What can hang from each mark:
lapom: ritus teves
nasisuv: zoto
teves: lapom
nopez: pofep sezad
nanog: nopez
ritus: lapom
vudab: pofep
zoto: ninatoz pofep
pofep: nopez tifot vudab zoto
tifot: pofep
sezad: nopez
ninatoz: folok ritus vudab zoto

Each row was made from one small tree. The marks that hang from a mark follow it in brackets, in alphabetical order. Every link used is in the known rows. Write each row's tree.
Known rows:
vudab{pofep{nopez tifot zoto}}: [  1  10  18  13 -16 -28 -20   2  -6   6  -2  -8   8   6  14 -21  -9  -2
  15   1 -12   8  28  -3   4 -15  -7  12 -25  16  18  -7  -8   4  16  -4
 -14  20 -14   7 -14 -14   7  -4  -8  -8]
ninatoz{ritus}: [  1   7  18  -4 -10 -14  -2   8  -3   4  -6 -23  10  -3  -8   9  -9   9
  -2  -7  -3  13   0  -2  15 -11  -7  20   0  13  10   7 -11   4  -3  -1
 -14  10   2   3  -7  -5  13  23  -3  -2]
sezad{nopez{pofep{tifot vudab zoto}}}: [ -2  11  25  15 -16 -23 -13   8  -5   2  -3   2  27   6  10 -25 -10   3
  17  -4 -13  -1  36   0   0  -5  -9   8 -25  19  13 -20  -7   2  17  -1
 -16  18  -9   9 -16 -16   3  20  -3  -8]
zoto{pofep{nopez{sezad}}}: [  2  15  43  -7  -8 -15  -9  10   0   5  -4  -9  15  -1  15  -8   8  -1
  12  -3   2   2  26   2  11 -14 -10  19  -3  13  14  11  -6   2   1  -2
  -8  19   5   4  -9  -8  -2   9  -5  -4]
sezad{nopez{pofep{vudab zoto}}}: [ -2   7  24   3 -15 -21  -8   8  -4   0  -4   6  24   3   7 -17 -16   3
  12  -8 -10   1  26   2   3   0  -4   8 -14  19  11  -5  -3   2  16  -1
 -11  22  -6  16 -17 -17   3  11  -2  -6]
nasisuv{zoto{ninatoz{vudab} pofep}}: [  1  18  37   9  -4  20  -5  14 -10   4  -5  -5  23 -16  -6  13  -3   0
   4   3  23 -10  19   7  11  -1  18  17 -11  14   8  -4 -16   2  16  -7
  -8  33   9  10 -24 -15   9 -18 -21 -15]
pofep{nopez tifot vudab}: [ -3   6  37   8 -10 -22  -8   6  -5   6  -3 -19   5   9   3 -31   9   2
   7  -1 -17  -2  30  -1   2 -14 -23  19 -16  19  19   2 -16   5  -1   0
 -16   1  -9   2 -15 -11   8  -7  -5  -6]
vudab{pofep{nopez tifot zoto{ninatoz{ritus}}}}: [  4  22  34  16 -15 -35 -26   2 -12   8  -3 -13  13  -1   8 -17  -9   6
  14   1  -5  14  36  -2  -6  -9  -2  22 -35  19  24 -10  -5   6  16  -3
 -19  30  -1  -2 -17 -14  11  28  -3  -9]
vudab{pofep{nopez{sezad} zoto}}: [  3   3  33  -2 -14 -46 -19   3  -3   5  -3  -6  12   1  19 -12  -9  -2
  13  -3  -9   9  28  -1  12 -13  -3  14 -20  13  12   8  -1   3  12  -3
  -8  28   1  13 -13 -16   1   3   0  -5]
nopez{pofep sezad}: [  5   3  16  -6 -12 -23  -7  13   2   9  -3 -12  18  -3  11   6  -2  -1
   7 -10   3  -2   8  -4  19 -10  -3  12 -17   6   6  10  -1   1   2   0
  -8  18  11   8  -7  -6   0  15  -1  -2]
nopez{pofep{zoto} sezad}: [  3  -1  23  -2 -11 -30 -13   9   0   8  -2  -2  24   1   6   6 -14   1
  11  -6   0  -1  16  -2  18 -10  -5  13 -20   8   6  -3   3   0  11   1
  -8  24   6  15 -14 -14  -2   9   1  -3]
vudab{pofep{nopez tifot}}: [  2  16  10  10 -17 -22 -15   5  -3   7  -2 -17   0   2  17 -24   3  -3
  13  -2  -9   6  21  -4   6 -14  -8  12 -22  14  17   4 -11   5   8  -5
 -15  15  -9  -1  -6  -5   8  -2  -9  -7]
teves{lapom{ritus}}: [  0   8  18  -8  -6 -22   1   5  -9   7  -2 -15  -2  -4 -15  -1 -19  -3
 -18  -9   9   8   2  -3  17 -14  -4  10  -6  12  -3   1  -5   9  -2  -4
  -4  16  11   6  -9  -1   5 -12  -3  -1]
vudab{pofep{tifot zoto{ninatoz}}}: [  4  18  20  17 -14  -9 -18   3 -11  14  -1  -3  13  -6  10 -16 -10   3
   6   4  -3   2  13  -2   8  -9   8  10 -37  10  15 -12 -11   3  21  -4
 -14  29   5   4 -20  -9   5  18  -7 -12]
tifot{pofep{zoto}}: [  4   4  16   6  -9 -18  -8   4  -6   6  -1  -2  17  -1  -9  -5 -15   2
   4  -9 -11   8  -3  -1  16 -11   6  23  -4  15   7  -3  -7   2  12  -4
  -9  15  -5  15 -19 -20   2 -13  -9  -3]
zoto{ninatoz{ritus vudab} pofep{tifot}}: [  1  21  49  16  -8   1  -7  12 -11   6  -5 -15  24 -12  -6   5   4  12
   5   8  13   5  36   2  -2  -9  11  26 -19  16  19 -21 -21   4   2  -2
 -19  31  -5  -7 -12  -9   9  33 -13 -10]
nopez{pofep{tifot vudab zoto}}: [ -1  -1  25  17 -13 -20 -11   7  -4   7   0  -3  22   9  -1 -18  -8   4
  12  -1  -7  -3  26  -3   6  -9 -11  14 -29  13  18 -18  -9   2  14   2
 -17  16 -11  14 -21 -22   5   6  -3  -8]
lapom{ritus teves}: [  0  -2  28  -9  -7 -16   0   9  -8   9  -6 -19   1   0  -9  12 -19   1
  -6 -12   2   7   2  -1  20 -28 -15  11 -28  15  11   9 -13   8   5  -5
  -5  11   5   4  -9  11   7  -5   1  -2]
nanog{nopez{sezad}}: [  3  10  35 -10  -9 -47 -11  11   0   8  -5 -13   6  -5   6   4  -5   0
  -1  -7 -16   2  10   2  18 -15 -12  13  -8   9   3   6 -13   5  -8   1
  -6  10  16   4  -4   8  -2  11   2  -4]
teves{lapom}: [ -1   8   6  -5  -7 -14   4   4  -7   4  -1 -13   2  -5 -11 -14  -9  -2
 -14  -4  -2   1  -1  -2  22  -5   0  12   5  13   1   3  -8   6  -5  -2
  -8   6  13   8  -7  -1   6 -20 -10  -2]
ninatoz{folok ritus vudab{pofep{nopez}} zoto}: [  1  15  35   3 -11 -41  -9  12  -6 -10  -7 -21   6  -6  -2   4 -12  -1
  12  -1   3  14  40  -2   0 -11  26  38 -11  17  21   0 -14   7   2  -8
 -10  39 -21   8  -3 -30  16  -6 -15  -6]
ninatoz{folok ritus{lapom}}: [  4  23  18   4  -6 -26  -2   9  -6   0  -2 -11  -3  -4 -18   2 -12   7
   0  -9   1   9  18  -1  14  -8   3  35   0  12  20  -1 -15   4  -7  -4
 -16  13   9   6   3 -14  18  12 -10  -5]
pofep{nopez{sezad} tifot zoto}: [ -1   3  46   3  -8 -46 -19   6  -3   8  -4 -10  17   6  11 -14  -4  -1
  14   2 -17   1  38   1   8 -21 -21  19 -20  15  11 -10  -7   3   2   0
 -13   9   0   1 -14 -11   0   3   1  -3]
vudab{pofep{zoto}}: [  2   3  10   4 -15 -13 -10   2  -5   6  -2  -3   9  -3   7  -4 -19   2
   3  -3  -4  10   2  -2  18  -9   8   7 -15   9  11   1  -7   2  17  -4
 -10  27  -4  17 -15 -14   6  -2  -7  -8]
nanog{nopez{pofep{tifot vudab zoto} sezad}}: [  2   5  49  12 -14 -63 -22  11  -4   7  -1  -1  21   7   6 -14  -7   1
  14  -1 -20  -5  40   2   4 -11 -18  16 -34  11  15 -18  -9   4   6   4
 -13  21   1  10 -14 -13  -5  15   6  -7]
sezad{nopez{pofep{tifot vudab}}}: [ -2  14  18  11 -17 -15  -7  11  -2   3  -3  -8  20   3  12 -24   1   2
  13  -7 -11  -3  29  -1   2  -4 -10   9 -24  17  13  -8 -11   3  10  -2
 -16  15  -6   2  -9  -7   5  21  -5  -7]
nasisuv{zoto{ninatoz{folok vudab{pofep{tifot}}}}}: [  4  27  25  25  -8  -2 -11  10  -9   5  -2 -17   5 -12   1   6  -7  -5
   6   5  14  -9  30  -2   9  -8  30  27 -33  11  12 -12 -21   2  13 -12
 -13  37   4   3 -14 -10  12  -7 -22 -20]
pofep{nopez tifot vudab zoto}: [ -4   1  47  11  -9 -31 -14   3  -6   5  -3 -10  12  13   0 -31  -5   3
   9   2 -19   1  39   1   1 -15 -23  19 -19  21  18  -9 -12   4   5   1
 -16   5 -12   7 -22 -20   7  -9  -2  -6]
pofep{nopez{sezad} vudab}: [ -1  -2  53  -8  -8 -34  -7   8  -2   6  -4 -18  10   5   7 -21   9   1
   4  -3 -14   0  29   0  11 -13 -18  21 -12  15  14  16  -9   4  -4   2
  -9  10   5  10 -14 -12   2   4   3  -2]
tifot{pofep{nopez zoto}}: [  4   7  24   4 -10 -28 -12   4  -7   3  -2  -3  13   4  -3 -14 -11  -2
  11 -10 -16   9  14  -1   6 -12  -4  26  -3  21  11   1  -4   3  11  -4
 -10  12  -9  12 -19 -21   3 -24  -8  -2]

Which tree is each row?
[ -1  25  46  19  -6   4 -16  12 -11   3  -5  -9  21  -8   3  -3   7  -4
  15   7  15 -13  45   5  -2  -5   2  22 -22  21  16 -15 -17   4  15  -7
 -14  25   0  -2 -22 -17  10 -24 -21 -14]  nasisuv{zoto{ninatoz{vudab} pofep{nopez tifot}}}
[  4  16  47  11 -13 -40 -28   4  -9  13  -2  -7  17  -2  21 -24  -2  -1
  16   4  -7   1  40  -2   2 -13  -3  15 -41  12  17  -6  -5   4  16  -2
 -13  31  10   0 -18  -9   0  19  -1  -8]  vudab{pofep{nopez{sezad} tifot zoto{ninatoz}}}
[ -2  16  45  13 -10  -6  -9   8  -4   4  -1 -11  11   7   7 -32  13   2
  13   2  -5  -2  33   1   0 -12 -17  19 -10  19  24  -3 -16   3   4  -1
 -17  11 -12   3 -15 -15   5   4  -9  -8]  zoto{pofep{nopez tifot vudab}}
[  3  22  28  17 -10  -4  -6   8  -8   8  -2 -14   1 -10   4  -5  -3   0
   2   6   6  -5  30  -4   4 -12  30  23 -33  10  19 -10 -21   3   4  -7
 -14  34  -2  -3  -6  -2   8   8 -18 -16]  zoto{ninatoz{folok vudab{pofep{tifot}}}}
[  0  13   8   1 -16 -15  -8   9  -3   1  -6   6  24  -1  11  -5 -21   1
  13 -11  -6   3  16   1   7  -3  -1   5 -12  17   5  -7   0   1  18  -3
 -10  21  -2   9 -11  -9   3   6  -6  -5]  sezad{nopez{pofep{zoto}}}
[  6   8  33  -4 -10 -38 -11   9  -3   7  -3 -16  13  -1   7 -13   7  -3
  11 -11 -14   5  16  -3  13 -15  -5  31  -6  17   6  13  -5   4   0  -3
  -7  13   4   5  -9 -11  -2  -7  -3   1]  tifot{pofep{nopez{sezad}}}
[  2   7  36  10 -14 -50 -24   3  -5   8  -2 -11  14   4  22 -21  -5  -3
  17   3 -12   7  39  -2   9 -18  -8  16 -29  13  14  -6  -6   3  12  -3
 -13  25  -2   5 -12 -14   1  11   0  -6]  vudab{pofep{nopez{sezad} tifot zoto}}
[  0   7  31   4  -5   5  -4  13 -10   5  -6 -14  16 -14  -9  11  -8   0
  -2  -1  12 -11  16   5  13  -2  12  15 -18  15   3   0 -17   4  11  -6
  -8  22  11   8 -23 -12  12 -19 -17 -11]  nasisuv{zoto{ninatoz{vudab}}}
[  2   0  34   9 -13 -31 -11  11   0  11   0 -15  22   4   8 -17   9   2
  11  -2  -5  -6  27  -4  13 -12 -12  17 -30   8  14  -3  -9   1   5   3
 -14  18   2   7 -12 -11   1  25   2  -5]  nopez{pofep{tifot vudab} sezad}
[  4  10  58   9 -10 -36 -16   5 -16   5  -2  -9  20   1 -12 -25  -4   9
   9  -8 -13  12  31   0  -8  -4  -3  40 -16  26  23   0  -5   6  12   0
 -15  23  -1  11 -28 -29   8   9   1  -3]  tifot{pofep{nopez vudab zoto{ninatoz{ritus}}}}
[ -3  -4  63   7  -8 -48 -19   5  -5   7  -2 -12  20  11   7 -28   1   1
  12   5 -18  -1  49   1   5 -17 -23  21 -23  18  16  -8 -10   4   2   3
 -14   9  -3   8 -20 -19   1   9   5  -5]  pofep{nopez{sezad} tifot vudab zoto}
[ -1   8  34   0  -5 -16   6  11  -3  -3  -6 -22   4  -4 -15  20 -13   7
  -3  -2   3   8  25  -1   9 -16  15  35   1  15  12  -4 -18   3 -13  -3
 -14  19  -9   3   0  -7  13   9 -12  -7]  ninatoz{folok ritus vudab}
[ -3   7  27   8 -10 -25 -15   4  -5   5  -5  -9  11   8   3 -16  -9   0
  11   0 -14   3  30   0   4 -18 -20  14 -17  19  13 -11  -9   4   5  -1
 -15   4  -9   1 -16 -11   7 -12  -6  -6]  pofep{nopez tifot zoto}
[  2  31  29  19  -7  22 -15   9  -9  11  -2  -9  19 -10   3  -1   2  -1
  10   3  16 -11  11   3  13  -5   1  18 -22  12  11 -11 -15   1  18  -8
 -15  22  17   2 -23 -10   8   4 -15 -16]  nasisuv{zoto{ninatoz pofep{tifot}}}
[  6  12  21  -7 -14 -47 -14  14   1   6  -3  -8  12  -3  11   7  -5  -2
   8 -12  -9  -3  11   0  14 -10 -12  12 -18   7   6   4  -5   4  -1   2
  -7  19  12   4  -3   4  -3   9   0  -4]  nanog{nopez{pofep sezad}}
[  3   6  40   7 -12 -19 -11   8 -10   7  -3  -5  24   0  -8  -9 -12  13
   7  -6   4   3  22   0  -1   1  -3  23 -27  15  21  -4  -2   4  16   3
 -16  29   3  14 -25 -23   9  34   2  -7]  nopez{pofep{vudab zoto{ninatoz{ritus}}}}
[  4   2  51   0 -10 -42  -9   8  -4   6  -1 -16  14   3   3 -26  11  -1
   9  -9 -17   4  25  -1   9 -11  -7  33  -9  19  13  16  -8   4   2  -1
  -9  14   1  11 -16 -21  -2  -2  -1   1]  tifot{pofep{nopez{sezad} vudab}}
[  2   8  34  18 -11 -12 -16   8 -10  13   0  -1  24   3  -1 -24  -6   5
  10   0  -2 -11  27  -1   0  -4  -6  15 -41  13  20 -16  -7   3  17   2
 -16  23   2  10 -27 -18   4  17  -3 -10]  nopez{pofep{tifot vudab zoto{ninatoz}}}
[  2  12  28   6  -5 -30   2  11  -8  -5  -4 -11   2  -7 -24   8 -15   7
  -3  -3   3   6  35   1   8  -7  17  37  -2  15  20  -9 -21   5 -10  -4
 -15  21  -3   5   4 -18  20  -5 -16  -5]  ninatoz{folok ritus{lapom} vudab}
[  1   6  40  -1  -7 -12  -1  12 -10   5  -7 -19  17 -13 -12  13  -8  12
  -7   0   5   5  21   2   3  -8  11  23 -13  16  13  -1 -16   6  -2   0
 -13  24   3   0 -11  -6  13  16  -9  -5]  zoto{ninatoz{ritus vudab}}
[ -2  -8  62  -4  -7 -41 -13   6  -5   5  -3  -8  16   8   5 -21  -4   2
   7  -1 -15   0  38   2   8 -13 -18  21 -14  17  14   4  -5   3   3   3
  -9  14   1  16 -21 -20   0   2   5  -3]  pofep{nopez{sezad} vudab zoto}
[  4  28  50   1  -5  -5 -19  12  -6   8  -4  -9  21  -9  11  -1   8  -5
  15  -1  16 -10  28   5  11  -4  -5  22 -16  15  10  10  -5   2  14  -6
  -8  26  25   6 -23 -13   2   4  -8 -11]  nasisuv{zoto{ninatoz pofep{nopez{sezad}}}}
[ -1   5  73   8  -8 -40 -21   5 -10  13  -3  -8  21   5   7 -32   4   2
   9   5 -14  -6  51   2  -1 -12 -18  22 -36  18  19  -9  -9   4   7   3
 -15  16  10   4 -26 -15   0  19   5  -7]  pofep{nopez{sezad} tifot vudab zoto{ninatoz}}
[  0  10  43   4  -3   0  -1   8  -9   5  -5  -1   8  -7 -11   8 -19   2
  -4   4   4  -7  28   2   4 -11  23  27 -18  14  13 -14 -13   2  -3  -3
  -9  27   1   7 -16  -9   5  -8 -14 -12]  pofep{zoto{ninatoz{folok vudab}}}
[ -2  16  64  -2  -2 -25  -8  16  -2  -5  -6  -8  18  -5   5   4   2  -7
  15   4   9  -4  48   4   6 -15  21  36  -4  15  16  -5 -15   2  -2  -6
  -5  34  -9   6  -7 -27  -1 -12 -15  -7]  ninatoz{folok vudab zoto{pofep{nopez{sezad}}}}
[  5  16  24   4 -14 -54 -19  15   0   9  -3 -12  14   0  12  -2   0  -2
  12  -7 -12  -3  22  -2  10 -16 -17  13 -29   7   9  -9 -10   4  -1   2
 -12  15   9  -2  -1   4  -3  18   1  -5]  nanog{nopez{pofep{tifot} sezad}}
[ -2  21  52   8  -5  -4  -4  12  -6  -3  -3 -15  14  -1 -12  -2  -5   7
   9  -2  10   9  19   2   9  -7  15  42   3  14  24  -4 -17   2   4  -4
 -14  31  -8  15 -14 -31  10  26  -8  -8]  ninatoz{folok ritus zoto{pofep{vudab}}}
[ -4  10  39  14  -6  -3  -8  15  -7   1  -6  -9  27  -8  -1  -2  -2   0
   9   8   9  -3  27   4  11 -12  16  19 -10  14  12 -24 -24   4  11  -4
 -11  28 -19   4 -13 -26   5 -10 -21  -8]  ninatoz{vudab zoto{pofep{tifot}}}
[  4  25  31   5  -4 -23  -1   9 -16   5  -4 -12  -2  -7 -22  -4 -10   6
  -1  -8   5   1  24   1  10 -10   3  37 -27  16  31   2 -19   7   0  -5
 -14  12  24   1   0   0  18   9  -7  -5]  zoto{ninatoz{folok ritus{lapom{teves}}}}
[  1  -4  42  13 -12 -39 -16   8  -4  10   0  -5  28   8   6 -15  -4   4
  14   1  -7  -6  35  -2  10 -11 -11  18 -33   9  14 -15  -6   1  13   3
 -14  21  -1  13 -19 -20  -2  22   4  -6]  nopez{pofep{tifot vudab zoto} sezad}
[  3  30  38  20  -8 -16 -11  10 -19   8  -3  -6  18  -8 -13 -14   1  10
   9   0   9   2  35   3   6 -10  -7  27 -33  17  36 -14 -23   8  12  -3
 -18  20  17  -5  -5  -7  16  21 -11  -6]  zoto{ninatoz{ritus{lapom{teves}}} pofep{tifot}}
[  0   2  45   7 -13 -53 -20  13  -6   0  -6 -18  21  -6  17 -16   1  -7
  17   6  -4   2  49   0   7 -14  11  19 -30  14  11  -7 -17   7  12  -5
  -8  35 -14   2  -9 -27   4  -6 -11  -4]  ninatoz{vudab{pofep{nopez{sezad} tifot}} zoto}
[  6  15  28   6 -14 -17 -15   4 -11   9  -4  -9  15 -10   1  -2 -18  10
   3  -3   4  15  10  -1   8  -4  11  19 -24  11  17   0  -6   5  17  -3
 -14  37   8   9 -19 -14  10  34  -3  -9]  vudab{pofep{zoto{ninatoz{ritus}}}}
[  1   4  16  13 -15 -13  -7  10  -2   8  -1 -13  14   6   2 -18   4   3
   9  -4  -4  -5  17  -4   9  -8 -11  13 -25  11  17  -5 -11   3   7   1
 -16  12  -8   8 -14 -12   7   9  -5  -7]  nopez{pofep{tifot vudab}}
[  3  19  53  13  -4 -26  -9   5 -16   4   0   0   7  -2 -25 -18 -17  11
   0  -2  -1   1  35   3   1   0   7  40 -18  15  31 -12 -14   4   4   0
 -17  24  15  13 -17 -28  15  17  -4 -10]  pofep{vudab zoto{ninatoz{folok ritus{lapom}}}}
[  4   7  29  -4 -13 -57 -18  11  -1   6  -3   3  18   1   7   7 -17   0
  11  -8 -13   0  20   2  11 -10 -13  12 -21   8   6  -5  -2   3   6   2
  -7  24   8  11  -9  -7  -4   6   2  -5]  nanog{nopez{pofep{zoto} sezad}}
[  5  11  46   5 -10 -33 -18  12  -9   4  -5 -15  16 -14  14   0   0  -6
  12   1  10  -6  40   3   8  -2  13  19 -32  15   8   9  -9   5  17  -8
  -6  40  12   8 -19 -17   7 -14 -12 -10]  nasisuv{zoto{ninatoz{vudab{pofep{nopez{sezad}}}}}}
[ -1  11  62   9  -9 -25 -14   9  -3   7  -1 -13  17   6  14 -29  18   1
  15   5  -5  -2  44   2   5 -15 -17  22 -16  16  21  -2 -14   2   2   1
 -15  17  -2   3 -14 -13  -1  17  -2  -7]  zoto{pofep{nopez{sezad} tifot vudab}}
[  3  18  47  11  -2 -31  -6   9 -15  -1  -4   2  11 -10 -26   5 -23  10
  -2   1   7   2  45   4   0  -4  23  38 -18  16  23 -21 -16   5   0  -2
 -15  29   8   7  -9 -25  17  -1 -14  -9]  pofep{zoto{ninatoz{folok ritus{lapom} vudab}}}
[  4  15  27   3 -14 -18 -18   3 -10   8  -2  -2   7  -3  12 -18 -11   0
   8  -3  -3   4  19  -1   1  -5   4  12 -29  15  18   6  -2   5  18  -3
 -10  29   4   9 -20 -12   6  -3  -7  -9]  vudab{pofep{nopez zoto{ninatoz}}}
[ -3  10  44  -1  -7  -8  -7  15  -6  -6  -8  -6  20  -6   1  -3   0  -3
  12   1   6  -1  33   6   3  -8  11  21   0  20  15  -5 -16   5   9  -4
  -6  28 -19   9 -13 -28   6 -31 -20  -4]  ninatoz{vudab zoto{pofep{nopez}}}
[  5  19  25  10 -12 -48  -7   9  -8  -9  -3 -10  -4  -4  -7  -7 -10   2
   8  -3   2  13  50  -1  -3  -5  17  36 -12  18  30  -2 -16   7   0  -7
 -15  33 -11   5   6 -24  20 -13 -18  -7]  ninatoz{folok ritus{lapom} vudab{pofep{nopez}}}
